Each row was made from one walk, in order. Every step used is in the known rows, and no mark comes twice. Write each row's walk.
(in the rows, 128 means zero)
Known rows
fotat > tevu > kefet > giloz: [202 119 165 111 121 130 121 177 128 112 148 110 124 102 132 105 141 149
  82  55 123 127 130 133 149 138 143 136 151 136 138 162  91 133 136 125
  89 131 160 143 171 109 121  79 112 136 127 122  90 140 150 134 101 117
 158 124  99 117  88 114 105 132]
topuf > kefet > tevu > fotat: [107 119  98 143 129 153 132 138 149 100 101 114 149 126 110 169 134 129
 126 123 118  98 142 129 169 135 138 157 162 124 157  83 176 137 127 116
 138 157  97 122 153 157 132 142 147 126 155 167 152 108 135 128 101 112
  97 130 143 146 149  79 148 129]
vaba > debunag > kefet > redulu > zuser: [110 114 163 134 143 113 156 154 125 167 145 134  82 118 106 122  97 128
 215 134  96  59  93 106  94 122 142  73 103 140 109 153  82 143 105 131
 119 120 134 124 139 148 144 163 107 108 125 121  92 165  92  77 191  92
 135 126 137 154 175 127 170 110]
topuf > fugi > giloz > kefet: [ 92 137  93 138 149 105 113  89 146 134  99 118 142 158 155 103 112 133
 169 224 127 163 128 111 120 136 154 157  76 160 111  97 180 107 136  85
 150  93 114 110  82 146 140 146 132  85 100  90 144 134 114 146 129 152
 145 114 134 120  92 147 143 138]
vutuvo > fotat > tevu > kefet > redulu: [153  85 115  94 157 165 128 118 157 126 153 133  98  83 116 118 110 128
 128 121 113  58 111 127 119 135 162 140 112  95 136 119 144 140  99 143
  87  83 156 124 252 102 135 134 121 130 153 145 122 144 108 178 127  99
  76 144 151 131 128 157 174 115]
topuf > fugi > giloz: [110 142  88 122 138 117 124  97 132 119  81 108 143 149 165 120 113 115
 109 198 129 181 100 119 115 155 171 145 140 137 107 105 184 127 142 108
 125  96  98 126  91 138 154 127 109  79 115  97 147 129 153 142 130 172
 134 120 119 150 103 140 129 126]
vaba > debunag > kefet > giloz: [156 119 169 150 125  98 133 180 112 147 166 146  91 101 118 112 145 133
 136  90 140 129 122 125 129 114  98  94 123 144 110 147 103 128 148 129
 123 170 150 136  83 142 123 124 125 160  81 131  82 147 150  51 131 128
 192 137  94 154 109  78 110 139]
kefet > tevu: [ 81 159 137 117 133 131 130 137 167 107 101 141 126 124 142 143 131 116
 125 151 147 147 135 139 111 124 136 161 123 120 143 116 127 101 146 135
 132 141 107 130 140 171 127 113 157 122 121 161 161 120 132 126 104 120
 132 135 108 138 100  87 138 121]
fugi > topuf > kefet: [120 116  88 175 109 120 144 145  94 124 103 140 137 133 109 140 134 111
  96 148 154 144 143 147 156 115 114 138 179 114 115 113 161 140 113  81
 187  99 141 138 106 103 151 169 139 156 105 158 119 120 120 112 120 168
 117 119 144 124 166 150  86 138]
fugi > topuf: [ 92 119 111 156 124 107 144 108 111  99 129 161 128 163 123 142 128 113
  78 155 152 148 112 134 136 106  89 135 123 110 118 139 124 142 110 131
 189 103 130 144  62  84 138 131 118 153 131 115 149  95 103 146 150 189
  88 122 143 136 135 148  77 114]
topuf > kefet > redulu > zuser: [128 117 145 105 129 141 149 176  96 158 111 109 111 139 105 130 110 122
 188 124 106  84 120 108 122 122 147 108 144 128 110 147  79 144  94 107
 128 101 142 126 178 124 148 171 103  91 136 129 103 170 108  94 172  89
 127 114 151 140 197 166 169 125]
vutuvo > fotat > tevu: [ 95  70 106 107 162 157 139 115 170 132 145 140 141 127 106 129 126 116
  92 157 107 123 146 157 155 101 125 140 129 107 154 129 143 132 121 123
 122 138 142 108 155 113 132  71 120 108 136 131 162 103 136 208  69 116
 101 176 149 153 129 108 126 162]
vaba > debunag: [124 109 154 123 130 113 140 117 125 143 135 155  93 117 129 136 117 142
 139 174 129 145 115 142  98  78 116  98 103  74 126 141 152 105 129 117
 148 100 133 114  61 150 168 109 132 138 132  97 118 110 136  85 114 144
 125 117 119 150  89 115 157 141]
fugi > giloz > kefet > redulu: [118 112  96 124 145 139 114 104 117 157 131 113 108 154 141 118 121 107
 198 201 128 109 132  86 101 146 136 153  59 147 105 108 179 124 102 117
 127  97 139 117 176 114 139 203 130  98 115 112 163 132  72 145 178 126
 131 123 159 123 122 176 171 114]
giloz > kefet: [117 106 129 121 134 118 112 115 129 146 136 134 134 173 128 114 126 144
 188 183 133 151 148 129 128 104 100 161  62 141 121 115 142 114 121 100
 170 113 130 105  90 126 129 141 150 115 124 108 137 124 104 134 129 111
 131 119 134 110 106 137 161 143]
debunag > kefet: [113 117 133 139 127 115 143 139 132 146 149 136 123 127 109 103 136 121
 159 122 127 137 122 146 142 123 111 132 114 160 110 100 133 137 137 107
 138 143 118 129 111 132 106 168 146 148 116 159 114 138 138  94 134 124
 170 146 103 132 146  79 116 121]
giloz > fugi > topuf > kefet: [129 150  85 182  99 125 157 130  90 136 114 136 150 127 113 136 132 116
  94 120 134 138 147 147 150 121 110 111 184 117 124 124 170 144 122 101
 188 102 133 136 100  95 152 149 144 166  95 158 127 131 120 117 124 158
 128 113 133  88 155 162  82 145]
fotat > tevu: [114 119 130  98 142 150 139 119 154 127 120 118 138 148 111 125 128 125
 106 156  82 130 135 165 138 112 137 133 130 158 155 138 133 128 133 112
 135 117 129 106 170 103 142 103 129 101 134 127 162  83 120 186  94 152
 145 159 123 130 105 112 131 141]
kefet > tevu > fotat: [104 125 111 122 140 143 120 119 160  95 112 127 143 134 117 167 126 132
 117 137 113 113 125 128 145 140 120 152 134 120 160 103 157 130 120 142
 127 167  89 121 130 153 123 116 133 118 170 151 159  93 130 146 120 107
  80 130 135 155 135  79 149 120]
topuf > fugi > giloz > kefet > tevu > fotat: [ 74 133  83 157 164 127 110  80 194  89  89 118 149 141 138 156 109 135
 142 186 112 106 124 107 137 154 154 172 103 154 149  80 192 122 125 119
 130 153  84 108 122 170 133 124 137  93 143 130 162 111 116 161 119 127
  91 121 146 143 103  91 143 127]
topuf > kefet > giloz: [189 119 140 118 100 131 125 213  75 143 128 116 123 130 123 120 155 121
 110  83 152 162 155 126 160 124 108 139 172 129 113 139 104 134 130 104
 134 152 151 140 125 118 128 130 118 141  98 139  93 150 163  78 111 119
 170 122 108 134 142 121 111 151]
debunag > kefet > tevu: [ 71 156 147 151 134 121 144 141 178 119 119 141 121 106 129 124 137 115
 148 130 143 124 140 139 124 130 140 142 118 157 133  97 131 112 165 121
 125 162 108 127 155 186 114 149 166 143 103 198 142 125 132 105 111 122
 172 158  99 135 116  60 116 110]
tubu > kefet > tevu > fotat: [ 89 120 110 113 142 137 111 112 192  89 118 131 158 146 104 178 123 130
 128 140 110 119 127 118 157 129 118 140 121 120 160 106 161 136 121 119
 127 173  99 127 149 159  90 160 135 122 163 162 134  97 124 156 109 126
  97 138 142 160 126  92 160 107]
vutuvo > kefet > giloz: [198 123 161  89 109 133 116 181  63 145 155  98 144 101 125  95 152 119
  78  57 162 146 128 109 112 114 102 145 140 106 105 165  99 135 154 149
  78 148 116 143  91 116 139  73  88 104 139  97 106 133 171  94 133 128
 141 120 109 150 145 118 118 123]
vutuvo > fotat > tevu > kefet > giloz > fugi: [188 138 128 134 120 136 132 145 135 144 166 119 148  78 139 110 131 136
  85  28 120 109 145 135 135 147 126  96 165 116 147 173 116 139 130 157
  84 133 154 137 149 117 115  37 115 155 119 126 103 164 179 169 105  90
 143 126 104  88 109 144 108 167]
fugi > giloz > kefet > debunag: [ 88 147 129 129 119 138 112  67 116 145 112 143 125 158 170 118 141 132
 165 186 138 171 139 119 126 131 168 131  95 147 122  99 125  81 158 146
 121 142 122 106 109 152 108 162 142  97 107  84 160 120 110 136  94 140
 166 143 143 139  91 139 117 126]
fotat > tevu > kefet > tubu: [146  81 155  87 160 121 107 138 158  83 109 112 116  93 112 119 111 154
  97 145  75 132 136 183  99 112 152 127 125 110 133 118 115 133 129 116
  94  79 139 118 225  99 140 110 132 136 210 137 106 111 133 133 120 132
  78 121 132 112 156 129 148  96]
giloz > kefet > tevu > fotat: [ 88 121 108 145 149 139 112 107 178 100 120 131 142 151 117 158 122 142
 153 159 115 102 134 116 146 127 116 169 101 138 158  90 162 121 119 123
 134 167  99 117 129 164 115 129 151 114 162 142 156  90 109 148 123  97
  88 123 143 140 120  86 154 123]
tevu > fotat: [135  88 109 102 131 145 123 106 121 115 130 120 144 170 102 155 127 136
 122 138 106 122 111 133 161 125 101 144 138 106 141 110 154 158 102 131
 135 146  91 121  94 108 124 126 116 116 181 111 144  94 139 142 136 121
  69 119 135 158 153 102 147 126]
debunag > kefet > redulu > zuser: [109 113 155 122 140 124 151 165 121 155 144 122  93 136 102 118 106 116
 201 113  99  65 100 104 107 145 134 103 111 157 108 145  61 153 102 132
 117 126 129 133 163 128 125 168 102 103 131 126  98 167 100  91 190  94
 124 130 136 151 202 128 154 108]
giloz > kefet > debunag: [ 91 143 154 109 118 139 106  75 119 134 135 155 113 159 150 122 136 144
 168 172 149 162 131 136 122 120 152 130  87 134 135 106  72  87 151 144
 135 143 127  95 110 144 103 151 146 113 123  92 147 110 102 129  90 127
 155 149 136 134  94 122 133 135]
kefet > debunag: [100 142 157  81 110 148 115  85 116 127 123 155 114 148 153 133 140 133
 122 142 153 174 116 150 119 126 151 117 138 112 133 114  70  97 147 167
 120 144 120 109 109 138 109 137 128 114 132 103 150 107 137 119  89 139
 138 155 131 152 112 111 121 124]

Write each row's walk
[172 164 137 104 106 115 122 140 119 151 158 118 163 142 129 124 138 121
 116  55 131 165 129 124 132 146  89  77 141 133 131 189 113 134 123 131
 122 157 144 138 103 127  85 120 117 147  99 129 103 148 165 134 140 126
 186 121  98  97 100 160 134 155]
tubu > kefet > giloz > fugi
[112 166 149 103 121 143 126 117 134 119 107 108 141  78 134 116 130 114
 102 121 159 124 136 122  84 105 142 167 122 111 130 121 150 103 186 140
  82 132  88 134 134 176 151  91 144 102 146 151 156 108 156 122 103 141
 123 129 120 146 126  92 141 110]
vutuvo > kefet > tevu
[116 120  93 112 159 130 113  93 136 147 117 125 105 148 144 118 102 111
 189 213 127 112 114  93  95 155 158 149  58 157 108  94 167 125 100 113
 128  83 125 105 165 131 147 191 123  87 110 112 157 139  76 142 175 136
 116 131 153 131 113 168 179 118]
topuf > fugi > giloz > kefet > redulu
[164 121 145 112 131 143 126 113 166 110 132 103 131  95 125 105 122 152
 101 113  96 112 131 160 141 127 170 143 138 126 152 125 138 133 136 110
 114  76 151 126 191 108 141 102 137 126 162 133 108 131 145 159  89 128
 127 119 117 104  96 129 135 119]
fotat > tevu > kefet
[108 117  98 147 134 117 121 100 122 163 112 102 144 171 153 109 135 125
 181 191 128 151 152 104 136 117 130 168  67 157 112 104 188 104 134  86
 155 109 131 119  93 129 134 158 146 100 102  92 149 136 111 141 130 139
 159 108 138 118  99 152 135 134]
fugi > giloz > kefet
[140 154 164 101  99 148 115  77 124 108 125 147 107 105 166 114 131 153
 119 111 150 158 111 149 119 138 184 123 141  89 132 106  69 101 155 164
  96 114 135 125 147 138 102 128 132 134 147 107 114 134 153 113  72 128
 128 133 124 129  95 126 116 110]
tevu > kefet > debunag
[172 120 130 157 108 112 132 207  74 127 127 134 128 131 121 133 154 114
  80  92 163 146 142 123 164 117 100 132 179 128 112 145 104 141 121 110
 158 144 155 150 104  92 131 139 111 159  85 140  98 138 136  95 122 152
 148 124 123 135 151 141  69 143]
fugi > topuf > kefet > giloz
[129 126 115 114 136 151 120  97 136 103 118  98 157  97 112 148 129 131
  97 116 126  94 122 112 121 130 129 167 139 107 152 106 174 139 147 149
  92 163  70 129 132 159 141  91 123 100 191 144 154  95 147 138 121 118
  69 128 144 162 153  79 153 107]
vutuvo > kefet > tevu > fotat
[185 165 134 110 101 126 135 150  93 155 154 121 141 137 143 117 145 124
 104  54 134 145 132 129 127 142  95  93 155 138 127 183 102 135 130 157
 115 148 132 140  76 112 119  78 126 142 101 108 130 153 166 118 146 114
 164 118  90  91 116 140 114 157]
kefet > giloz > fugi
[188 165 124 127  84 133 140 172  81 165 140 108 153 119 133 118 149 129
 117  50 135 149 154 135 144 143 103  94 190 140 124 164 127 139 130 126
 122 143 143 136 105 118 127 102 135 153  86 138 112 160 175 101 135 106
 180 114  99  83 128 153 121 176]
topuf > kefet > giloz > fugi
[ 75 156 155 173 136 114 142 136 189 123 122 152  97  81 127 130 126 130
 156 147 141 107 136 136 100 111 145 112 109 144 133 106 151  96 174 122
 127 155 116 127 131 207 128 132 180 154  88 188 132 132 129  83 110 129
 172 151 101 141  90  57 130 118]
vaba > debunag > kefet > tevu
[195 172 145 126 105 134 135 142 127 140 155 103 145 100 136 103 134 142
  95  33 107 114 134 137 127 159 132  94 164 139 145 175 108 136 139 154
  90 126 152 134 151 109 120  56 126 152 117 123 105 153 168 145 128 106
 168 115  93  70  91 147 113 152]
fotat > tevu > kefet > giloz > fugi
[135 158 114 187 113  95 150 133 105 126 155 160 138 128 124 126 136 108
  82  70 154 119 122 126 140 142  71  86 151 148 115 167 116 151 124 158
 160 148 138 152  60  94 115 108 122 189  75 143 116 125 118 134 168 167
 146 130 119 102 134 143  41 134]
debunag > kefet > giloz > fugi > topuf
[212 123 169 115 107 121 113 182 108 113 153 123 117 108 145  99 147 148
 100  43 156 139 118 116 143 138 127 140 146 110 115 151  87 133 132 134
  98 124 162 157 122 110 114  92 109 150 131 112  76 161 167  90 124 108
 146 103  98 123 109 126 116 125]
tevu > kefet > giloz
[100 151  78 180 125 142 147 121 149 100  99 125 161 114 107 173 125 123
  95 119 118  90 137 130 157 147 121 132 174 129 161 101 186 142 124 136
 157 160 102 129 132 138 137 126 144 151 140 179 150  99 120 147 127 124
  84 123 146 125 152 106 109 138]
giloz > fugi > topuf > kefet > tevu > fotat
[106  64 138  96 169 103  90 136 125 114 115 134 120 156 117 130 117 142
 165 207 105 163 150 155  94  85  92 144  63 124 104 106 113 120 115 107
 139 108 129 109 131 116 129 140 149 128 183 113 135 116 101 111 150 117
  87 124 141 111 175 135 175 123]
giloz > kefet > tubu
[103  74 117 118 169 107  92 132 117 127  87 112 136 151 135 124 128 132
 162 212 101 161 155 140  93  99 115 149  72 132  98  97 150 117 125 108
 130 106 125 122 146 119 141 151 136 114 162 106 149 121 102 118 153 134
 106 113 145 119 162 150 148 109]
fugi > giloz > kefet > tubu
[163 168 120 180 106  99 142 125 107 111 148 145 131 121 142 121 132 128
  57  63 156 115 112 123 133 144  90  95 161 110 128 181 116 150 117 160
 148 112 151 163  66  87 127  84 118 188 112 120 106 134 120 136 155 160
 115 101 116  86 123 171  57 130]
tevu > kefet > giloz > fugi > topuf
[126 154 114 165 114  95 141 121 115 115 155 161 153 145 123 140 131 106
  72  86 154 147 117 118 140 139  71  78 146 129 129 187 122 146 112 143
 169 135 147 155  69  92 103 121 105 174  96 128 112 117 112 152 156 182
 138 120 129 107 119 182  64 123]
tubu > kefet > giloz > fugi > topuf
[104 112 155  78 145 124 132 144 133 145 141 125 124 159 101 144 105 122
 197 135 104 105  95  96 116 130 124  89 100 134 120 174  64 140  84 117
 123 116 140 133 171 131 111 188  92  89 140 121  93 157  98 122 184 110
 119 125 148 154 177 178 182 108]
tubu > kefet > redulu > zuser
[119 121 145 109 129 160 122  78 171 104 134 154 114  84 151 122 129 145
  99 111 129 125 131 157 133 130 194 118 151  94 155 104  92  98 153 166
  75 131 147 113 189 134 105  99 122 128 145 116 117 125 146 165  47 123
 107 166 144 143  94 115 107 123]
vutuvo > fotat > tevu > kefet > debunag
[110 169 118 151  95 148 140  90  98 131 105 158 124 124 142 143 141 124
 101 122 148 145 138 157 141 130 148  89 184 119 135 110 102 111 140 149
 152 135 128 121 116 127 124 158 141 154  94 136 137 118 130 120  91 167
 144 146 147 115 136 152  74 144]
giloz > fugi > topuf > kefet > debunag
[139 159 109 170 109 103 143 129  97 121 148 154 143 139 135 136 133 111
  63  89 152 130 120 120 129 139  74  95 155 128 126 180 113 146 111 159
 166 133 136 157  55  87 129  92 111 174  97 116 132 113 117 143 163 166
 126 115 119 106 124 164  65 132]
kefet > giloz > fugi > topuf
[102 120 137 125 145 124 134 142 112 171 123 106 114 163 132 117 102 117
 220 159  99  82 117  79 103 137 143 121  86 148 107 151 106 131  97 118
 122 105 135 130 153 129 145 161 109  73 123  86 122 171  79 123 192 100
 128 111 156 143 163 173 163 112]
fugi > giloz > kefet > redulu > zuser
[176 114 140  89 131 153 122 123 117 125 139 121  89 105 131 111 114 131
 155 121 140  84 101 117 105 148 154 141 107  98 115 117 130 142  95 142
 102  67 146 136 199 112 135 175 126 134 156 134 124 152 109 121 162 113
  94 114 138 118 129 159 180  99]
tevu > kefet > redulu
